Each row comes from the steps of one path. Every step used is in the known rows, and no mark comes twice. Write the path behind each row, first mark first.
In the rows, zero is written as 128.
Known rows:
gupug/mabi/sekuro: [128 134 151 153  78 116 146 100 136 125 165 122 107 142 111 116 121 126
 125 125 112 152 109 107 170  88]
fosake/nales/mabi/sekuro/guzusod: [144 124 133 147  64 137 190 113 172  95 147 100 130  67 154 129 110 130
 167  88  84 145 119 141 190  98]
vulez/bilo/rekoz/mabi/gupug: [150 105 130 106  43 119 148 145 160 151 158 110  99 168 154 103 132 134
 114  88 138 206 115 112 112 135]
sekuro/mabi/gupug/bilo: [127 119 128  77 110 116 141  96 154 171 144  94 119 154 145 138 171 175
 123 109 151 154  91 108  96 112]
fosake/nales: [158 115 132 114 111 151 151 149 146  99 103 119 151 121 134 142 133 131
 143  98 117 108 138 144 136 129]
rekoz/mabi: [169 131 143 129  93 141 139 149 152 131 112 144 108 138 107 104 130 136
 113 138 131 107 120 122 144 121]
guvefo/mabi/vulez/bilo: [191 139 142 112  99 153 116 120 152 116 131  88  74 190 164 132 110 205
 107 122 129 136 139 105 173 118]
rekoz/bilo/vulez: [168 128 163 125  62 118 142 127 140 155 132 111  97 175 156 114  89 145
 141 128 146 165  83 142 126 138]
rekoz/bilo: [141 129 122 126  94 103 151 140 131 149 123 102 109 165 142 127 143 113
 131 137 137 139 110 128 133 121]
rekoz/mabi/vulez/bilo/gupug: [215 136 148 128  50 145 142 170 176 118 119 104  89 199 117 111 142 192
 121  94 124 157 139 110 136 117]
nales/fosake: [120 144 123 112 116 132 116 101 130 146 119 122 123 109 135 124 124 141
 133 126 131 138 118 147 137 107]
bilo/vulez/mabi/gupug: [201 122 149 118 105 163 115 126 154 148 161 121 117 134 158  92  91 218
 120 102 136 184  74 110 136 174]
guvefo/mabi/gupug/bilo/rekoz: [136 111 127  74  77 125 132  91 170 169 167  93 106 183 176 116 131 114
 101  82 165 151  95 106 118  98]
rekoz/mabi/sekuro: [135 151 156 155  80 123 155 142 155 127 141 138  90 130 108  93 130 125
 109 133 105 139 124 119 160 101]
guvefo/mabi: [170 132 136 106 134 150 102 121 129 125 132 118 112 148 137 119 125 130
 110 130 133 102 128 109 160 111]
sekuro/mabi/gupug: [162 125 143  84 137 146 110 129 127 148 150 107 139 127 124 117 164 163
 135 114 135 171 113 104 119 140]
gupug/bilo/rekoz/mabi: [ 96 110 153 110  27 111 159 119 184 163 116 139  86 164 127 108 143 115
 101 111 159 112 108 140 104  98]
gupug/bilo: [ 96 121 114 122 101 102 158  93 158 150 118 119 106 155 150 149 139 138
 115 122 141 105 107 133 103 101]
gupug/bilo/rekoz: [ 56 105 137 110  62  99 151  96 158 160 125 122 104 151 148 132 134 106
 118 101 153 137 116 148  94 107]
vulez/mabi/gupug/bilo/rekoz: [ 96 104 119 100  70 118 143 109 177 176 154 106 110 152 164 107 144 162
  99  79 154 162  87 115 107 135]
guvefo/mabi/vulez: [206 151 162 106 118 176 102 127 151 118 132 112  98 166 129 110 104 181
 108 133 145 106 132 109 182 120]
rekoz/mabi/guvefo: [176 121 138 130 113 144 153 144 159 136 144 126 118 157 120  93 124 164
 118 109 106 134 130 108 160 121]
mabi/gupug: [161 127 113 111 134 131 133 130 134 141 165 108 144 139 147 121 132 132
 132 110 131 172 110 110 124 135]
guvefo/mabi/vulez/bilo/rekoz: [154 126 162  96  64 152 106 121 155 124 139  94  73 186 162 115 101 172
 110  99 148 162 144 123 159 122]
sekuro/mabi/gupug/bilo/vulez: [157 119 166  79  75 136 138  83 164 173 152 103 103 167 160 129 127 209
 130 101 157 179  69 122  90 132]
fosake/nales/mabi/vulez: [205 125 151 104  75 204 154 146 191 101 132 107 134 117 126 118 104 207
 154 110 111  99 128 146 179 113]
fosake/nales/mabi/vulez/bilo: [188 115 135 108  54 181 163 130 190  98 128  87 110 142 155 141 108 236
 154 102  98 130 133 141 165 111]
vulez/bilo/gupug/mabi: [173 103 116 123  72 111 132 126 135 122 142  99 119 190 128 140 158 146
 138  84 126 171 122 100 120  91]
sekuro/mabi: [128 126 159 100 135 143 105 128 122 133 112 126 121 115 108 127 162 163
 133 131 135 135 132 122 125 134]

Write each row's path:
[205 107 125 118  78 109 154 135 147 151 171  80 140 225 124 104 159 127
 153  72 120 170 105  87 157  85] | rekoz/bilo/gupug/mabi/guvefo
[145 122 129 149  54  94 151 117 138 119 166  88 105 188 130 131 156 133
 139  79  97 202 122  96 144  69] | vulez/bilo/gupug/mabi/sekuro
[139 109 166 115  17 137 130 111 161 126 149 110  86 188 139 122 102 179
 128 102 157 186 124 120 151 121] | gupug/mabi/vulez/bilo/rekoz
[168 109 124 102  93 179 153 136 169 105 129 116 150  99 130 131 131 161
 153 110  96  94 119 143 151 103] | fosake/nales/mabi
[195 123 155 106  36 134 168 105 197 170 153 122  88 186 161 104  97 183
 111 107 157 155  56 119 104 121] | rekoz/mabi/gupug/bilo/vulez
[186 137 150 133  54 145 147 148 177 122 113 117  69 180 135 118 114 212
 109 130 134 137 132 118 155 131] | rekoz/mabi/vulez/bilo
[173 133 130 123  88 127 133 150 150 116 137  89 109 192 140 133 134 184
 141  85 123 182 147 117 127 122] | mabi/vulez/bilo/gupug
[ 94 121 155 164  10  76 180 118 157 126 136 115  63 124 159 106 110 101
 126  83 120 214 126 129 155 121] | vulez/bilo/rekoz/mabi/sekuro/guzusod
[151 100 155  94  23 180 160 137 193 104 141  94 108 137 153 127 102 201
 156  78 115 159 141 153 156 116] | fosake/nales/mabi/vulez/bilo/rekoz
[200  99 136  79  39 173 186  91 213 146 170  90 128 143 182 132  96 207
 151  81 125 141  58 142 116 100] | fosake/nales/mabi/gupug/bilo/vulez
[175 115 163 135 117 163 125 117 154 140 155 121 109 144 150  89  78 237
 126  90 102 161 103 118 159 165] | bilo/vulez/mabi/guvefo
[126  96 142 120  55 117 158 133 162 141 151 111  92 175 149  99 119 157
 121  75 109 188 145 120 140 126] | vulez/bilo/rekoz/mabi/guvefo
[140 107 150 130  89 134 158  82 183 163 148 110  90 173 170 107  88 244
 114  85 118 140  83 118 136 137] | gupug/bilo/vulez/mabi/guvefo
[131 133 144 169  62  95 161  86 136 116 154 117 108 115 137 125 107 104
 139 109 127 171 100 107 189 102] | gupug/mabi/sekuro/guzusod
[192 105 129 117 109 138 134 126 145 129 177 102 158 186 109 107 146 141
 148  61 109 163 122  88 153  92] | bilo/gupug/mabi/guvefo
[128 122 155 121  68 119 154  83 165 155 130 121  90 163 165 138  89 172
 125 115 149 132  82 144  99 119] | gupug/bilo/vulez
[142 144 152 172  65 101 173 127 152 118 131 132  91 102 130 102 115 107
 122 116 117 156 114 119 180 118] | rekoz/mabi/sekuro/guzusod
[130 126 178 110   9 138 156 126 207 155 116 134  71 182 121  98 118 162
 100 113 171 120 112 141 132 112] | gupug/bilo/rekoz/mabi/vulez
[164 113 148  99  66 141 134 154 161 150 163 131 125 146 122  81 128 105
 115  97 152 177 105 117 124 135] | bilo/rekoz/mabi/gupug
[179  95 110 127  88 112 145 114 141 127 176  82 131 211 142 128 148 174
 148  54  96 191 130  84 143  90] | vulez/bilo/gupug/mabi/guvefo
[188 115 130 118  91 134 119 134 138 124 146 121 147 166  99 119 156 117
 142  93 136 141 115 101 131  94] | bilo/gupug/mabi
[106 134 162 172  38  96 177  69 179 150 131 114  63 114 180 116  79 187
 118  95 131 169  69 130 157 133] | gupug/bilo/vulez/mabi/sekuro/guzusod
[163 126 119 122  91 102 142 162 129 147 130  92 133 187 130 119 166  94
 146  99 133 156 117 120 115 106] | rekoz/bilo/gupug
[135 107 161 118  75 140 145 148 163 144 157 133 117 154 117  75 118 126
 123  84 120 158 135 122 148 127] | bilo/rekoz/mabi/guvefo
